Each row was made from one path, in order. Every step used is in the known rows, and no mark comes twice. Write each row's path.
In the rows, 128 means zero.
Known rows:
beku > gavuzil: [118 164 159  98 133 116 132 120 113  97 139 123 148 161 129 109 124 140
 127 144 141 138 141  85 140 141 109 107 163 141 100 147 127]
tazaf > vana > gavuzil: [155 130  93 126  92 121 147 120  58 134 149 114 171 131  93  67 106 150
  64 126  88 141  32 197 148 119 143 155 149  93 101 134 105]
ziginak > beku > gavuzil > vana > tazaf: [179 197 156  86 122  95 133 118 113  84 143 145 162 150 135  55 109 189
  77 166 113 139 117 111 130 139 112 127 169 114  78 122 106]
vomem > zodov > mulerer > gavuzil > mufu: [155 132 122  93 146 185 155 135 138 157 159 119  71  84 184 122 150 134
 170 116 176 147 158 141 146 150 101 110 213 143 115 166 184]
mulerer > gavuzil: [122 148 157 108 119 172 135 123 119 136 142 128  87  99 109 109 135 148
 131 132 154 169 129 122 157 129 114 134 148 136 109 152 126]
tazaf > vana > gavuzil > tipe > tufosu: [155  96 113 129  81 162 151 114  56 130 123 105 167 138 100  77 118 130
  36 118  83 169  18 224 138 119 131 178 130 104 124 130 128]
zisopa > ziginak: [151 135 143 119 134  96 125 148 135 133 131 144 167 153 144 144 110 148
 117 160 111 107 127 102 120 148 131 143 140 112 123 118 126]
tufosu > tipe > gavuzil > mulerer: [135  45 165 142 112 197 113 119  90 119 117 132 121  89 150 164 159  84
  74 114  90 172 129 212  90 119 132 184 126 173 174 122 197]
mulerer > gavuzil > beku > ziginak: [151 143 154 104 112 184 145 129 118 132 137 132  95 107 113  99 143 182
 157 141 177 210 153 125 149 129 100 136 136 125 133 155 121]
zisopa > ziginak > beku: [188 150 154 107 140  71 118 148 145 120 133 155 178 148 149 128  96 167
 106 179  99  94 136  84 115 152 134 149 153 104 118 106 121]
mulerer > gavuzil > beku: [124 133 154 118 110 187 143 120 112 126 136 134  88  93 115  98 144 170
 151 134 158 207 149 145 159 125 108 128 139 123 130 154 130]
ranon > fudi: [116 119 138 154 120 143 115 111 162 105 145 107 122 128 126 114 125 137
 122 116 118 132 109 152 156 104 137 114 118 117 172 113 164]
vomem > zodov: [146 121 101 112 146 145 136 133 139 154 142 116 109 113 157 128 131 106
 159 116 143 106 152 132 123 135 117 109 168 135 127 133 170]
tipe > tufosu: [135  97 141 139 115 161 116 122 117 130 120 113 118 135 137 147 143  87
 119 121 118 142 129 169 101 130 119 165  94 162 151 123 170]
ranon > fudi > gavuzil: [ 91 110 196 162 116 156 107 110 183  95 167  94 127 134 128 104 117 141
 126 106 120 140 103 150 174 100 154 119 109 113 172 108 180]
tufosu > tipe > gavuzil: [136  60 161 142 123 189 104 121  95 124 109 129 121  88 142 161 152  77
 111 122  92 150 124 196  89 128 130 182 116 176 170 126 190]
gavuzil > vana: [121 143 125 122 108 157 142 120 110 116 125 137 118 139 137  86 140 169
  83 124 124 173  95 159 128 120 118 136 115 122  98 121 105]
mulerer > gavuzil > mufu: [118 129 165 112 112 183 144 126 106 129 140 139  91 106 114 109 146 181
  95 143 157 210 118 142 157 149 101 133 148 137 101 146 129]
vomem > zodov > mulerer > gavuzil > beku > ziginak > zisopa: [187 144 123  83 149 173 154 141 150 164 157 119  84  94 187 119 145 147
 196 123 186 141 178 119 137 149  99 116 208 134 127 166 177]
vomem > zodov > mulerer: [160 131 104 101 154 158 147 136 149 156 154 113  89  94 191 131 141 108
 186 108 161 107 162 134 131 140 114 108 203 139 127 157 183]
gavuzil > tipe > tufosu: [129  60 169 132 105 211 133 118 124 120  76 112 120 143 143 148 151  88
  71 112 118 185  98 184 108 128 103 173  90 149 174 122 176]
tipe > gavuzil: [137 115 146 130 113 155 108 115  99 126 120 137 134  84 131 151 145 110
 117 142 107 146 131 164  98 132 135 164 140 161 144 135 153]
mufu > gavuzil: [128 125 206 124 123 158 153 128 112 118 121 121 118 135  93  95 129 130
  97 141 114 144 148 144 118 153 131 154 131 106  99 134 136]
fudi > ranon: [ 97 125 154 154 131 156 136 125 163 100 136  94 120 150 130 111 117 133
 133  97 119 139 123 146 161 116 139 120 102 114 156 119 156]
zodov > mulerer > gavuzil > beku: [146 145 149 106 127 186 155 126 132 130 150 128  71  77 167 112 154 161
 182 120 175 185 157 143 161 134 109 127 186 129 129 181 148]
fudi > gavuzil > beku > ziginak > zisopa: [131 115 214 132 117 148 124 135 160 115 153 117 153 152 138 107 122 178
 155 130 149 174 144 118 144 130 138 139 106 107 150 119 143]
ziginak > beku > zodov > vomem: [231 189 131  86 144  94 122 118 162 117 138 138 146 137 170 111 110 142
 143 168 137 102 157  99 119 133 116 140 201 132 106 110 149]
ziginak > beku: [182 150 144 112 137  92 119 129 142 109 132 144 144 121 137 106 108 156
 113 156 112 109 140 102 122 136 132 136 146 115 120 110 121]
beku > zodov > mulerer > gavuzil > vana > tazaf: [202 214 140  72 124 164 155 112 136 124 157 124 101 132 172  94 135 148
 140 143 173 163 122 160 144 123  92 142 231 142  81 163 158]
tazaf > vana: [138 142 107 127 111 121 141 129 104 133 134 121 156 130 108  77 114 141
  98 122  97 131  56 190 144 119 139 144 140 109 111 134 116]

Which path is each row?
[170 119 123 124 118 145 142 137 126 124 121 134 138 140 134 113 140 177
 165 141 162 186 163 132 117 128 109 131 111 111 163 132 122]
gavuzil > beku > ziginak
[150  79 129 124  91 171 147 110  64 123 117 113 149 137 111 119 125 132
  45 126 112 176  73 157 133 128 121 158 131 104 135 125 125]
vana > gavuzil > tipe
[118 159 155 104 105 193 145 118 107 128 140 134  80 106 116  80 143 177
 101 130 151 200 105 144 157 123 106 139 138 133  87 147 110]
mulerer > gavuzil > vana
[189 187 160  89 128  73 129 140 122 103 143 157 193 168 146  87  96 192
  76 186  99 116 116  98 121 155 120 143 170 101  85 114 109]
zisopa > ziginak > beku > gavuzil > vana > tazaf
[119 116 179 105 110 215 145 119 121 129 109 125  87 106 114 114 144 140
  96 124 152 202 107 141 157 128 101 147 138 135 130 150 139]
mulerer > gavuzil > tipe
[156 119  90 134  86 131 154 117  52 128 145 118 170 127  97  59 113 165
  77 127  91 167  47 213 149 117 138 151 143  83 116 135 107]
tazaf > vana > gavuzil > beku
[154 146 117  89 142 189 155 131 138 156 160 116  65  84 185 107 148 133
 172 109 174 143 152 142 145 138 103 114 208 140 107 167 174]
vomem > zodov > mulerer > gavuzil > vana
[175 143 187  92 129 124 124 119 129  83 114 133 155 152 146 103 116 144
  85 160 115 144 135  99 120 144 106 143 153 134 124 120 143]
ziginak > beku > gavuzil > tipe > tufosu
[175 157 156  93 131 173 154 135 140 139 150 132  85  93 170 115 150 178
 181 132 184 181 163 120 152 144 104 135 186 127 128 176 140]
zodov > mulerer > gavuzil > beku > ziginak > zisopa
[138  49 159 149 116 199 111 118  89 118 104 133 121  84 145 153 158  93
 124 123  94 176 138 211  90 126 126 178 110 166 186 127 192]
tufosu > tipe > gavuzil > beku
[129  78 235 127 107 217 158 121 109 113  84 109 112 145 103 109 144 102
  58 130 107 185 128 183 104 154 113 185 105 120 131 129 169]
mufu > gavuzil > tipe > tufosu
[151 156 156 103 114 184 145 114 121 123 139 131  92 110 127 100 139 165
 157 145 168 205 153 143 155 122  98 131 168 130 121 153 144]
mulerer > gavuzil > beku > zodov
[149  92 115 131  93 139 147 118  49 123 147 128 153 137 111 115 129 174
  44 145 116 183  84 158 133 149 121 143 140 106 106 121 116]
vana > gavuzil > mufu
[228 181 170  74 140 132 137 119 161 104 134 136 121 125 174 106 115 152
 125 163 146 138 144 110 132 135 103 148 215 131 110 133 155]
ziginak > beku > zodov > mulerer > gavuzil > tipe
[145 146 131 124  88 173 123 107  72 122 125 145 139  91 127  96 150 146
  66 140  98 179  86 220  99 124 126 173 136 147 112 133 133]
tipe > gavuzil > vana > tazaf
[134  67 160 139 113 202 112 117  85 119 108 133 116  93 147 140 158  97
  90 120  90 171 108 211  89 125 125 186 109 173 155 122 178]
tufosu > tipe > gavuzil > vana
[126  94 229 121 113 200 164 124 115 112  88 117 117 141  98 100 137 122
  63 133 113 178 127 163 118 153 119 167 121 104 120 132 149]
mufu > gavuzil > tipe
[181 158 174  94 139  70 125 146 131 101 137 159 190 168 153 119  99 188
  88 192 107 119 137  72 121 168 118 137 170 110 101 112 122]
zisopa > ziginak > beku > gavuzil > mufu
[159 160 145 100 115 189 145 112 126 132 140 130  89 105 137 102 145 161
 171 142 176 202 161 143 156 124  96 131 176 135 121 154 150]
mulerer > gavuzil > beku > zodov > vomem
[181 158 173  92 135  70 126 144 134 100 144 155 187 166 156 122  99 178
  80 181 105 115 146  74 122 151 126 140 178 108 106 112 126]
zisopa > ziginak > beku > gavuzil > mulerer
[192 110 111 120  96 129 145 123  65 132 144 126 166 145 114 107 122 184
 100 150 133 177 120 131 123 136 120 148 131  92 135 125 106]
vana > gavuzil > beku > ziginak > zisopa
[114 145 168 102 125 126 142 123 100  90 137 135 152 168 134 110 135 172
  91 155 144 178 132 105 140 161  97 106 163 141  93 142 130]
beku > gavuzil > mufu
[153 116  98 129  87 128 155 122  49 130 147 121 173 136  97  67 115 172
  39 134  90 169  26 211 148 134 134 155 149  94  96 129 107]
tazaf > vana > gavuzil > mufu
[167  60 165 136 120 185 109 127  97 127 104 137 136 100 149 156 154 109
 124 136 103 171 143 188  81 136 120 185 110 165 183 122 184]
tufosu > tipe > gavuzil > beku > ziginak > zisopa
[183 168 170  92 143  64 121 145 137 104 139 153 188 165 151 119  94 173
 107 187 105  98 142  63 121 159 125 138 171 109 104 115 121]
zisopa > ziginak > beku > gavuzil
[141 163 150  96 124 191 155 125 128 131 153 128  65  87 168  99 154 165
 147 117 171 180 127 143 160 133 108 135 185 136  99 176 134]
zodov > mulerer > gavuzil > vana
[180 146 129 113 126 153 151 117 138 112 132 130 120 130 176 118 142 154
 183 141 161 180 171 161 131 122 103 124 182 120 144 147 164]
gavuzil > beku > zodov > mulerer
[181 152 180  91 138  85 126 143 139 101 123 151 188 168 153 122  98 169
  89 184 105 114 132  72 121 159 119 145 165 109 115 113 127]
zisopa > ziginak > beku > gavuzil > tipe
[231 190 150  82 147  96 130 123 163 105 145 137 136 131 177 111 109 148
 141 166 138 107 154 102 123 135 114 139 214 128 106 126 150]
ziginak > beku > zodov > mulerer
[154 115  97 126  82 130 156 118  53 129 157 116 170 133 101  71 114 157
  28 117  86 163  37 213 149 110 145 158 160  90 105 130 113]
tazaf > vana > gavuzil > mulerer
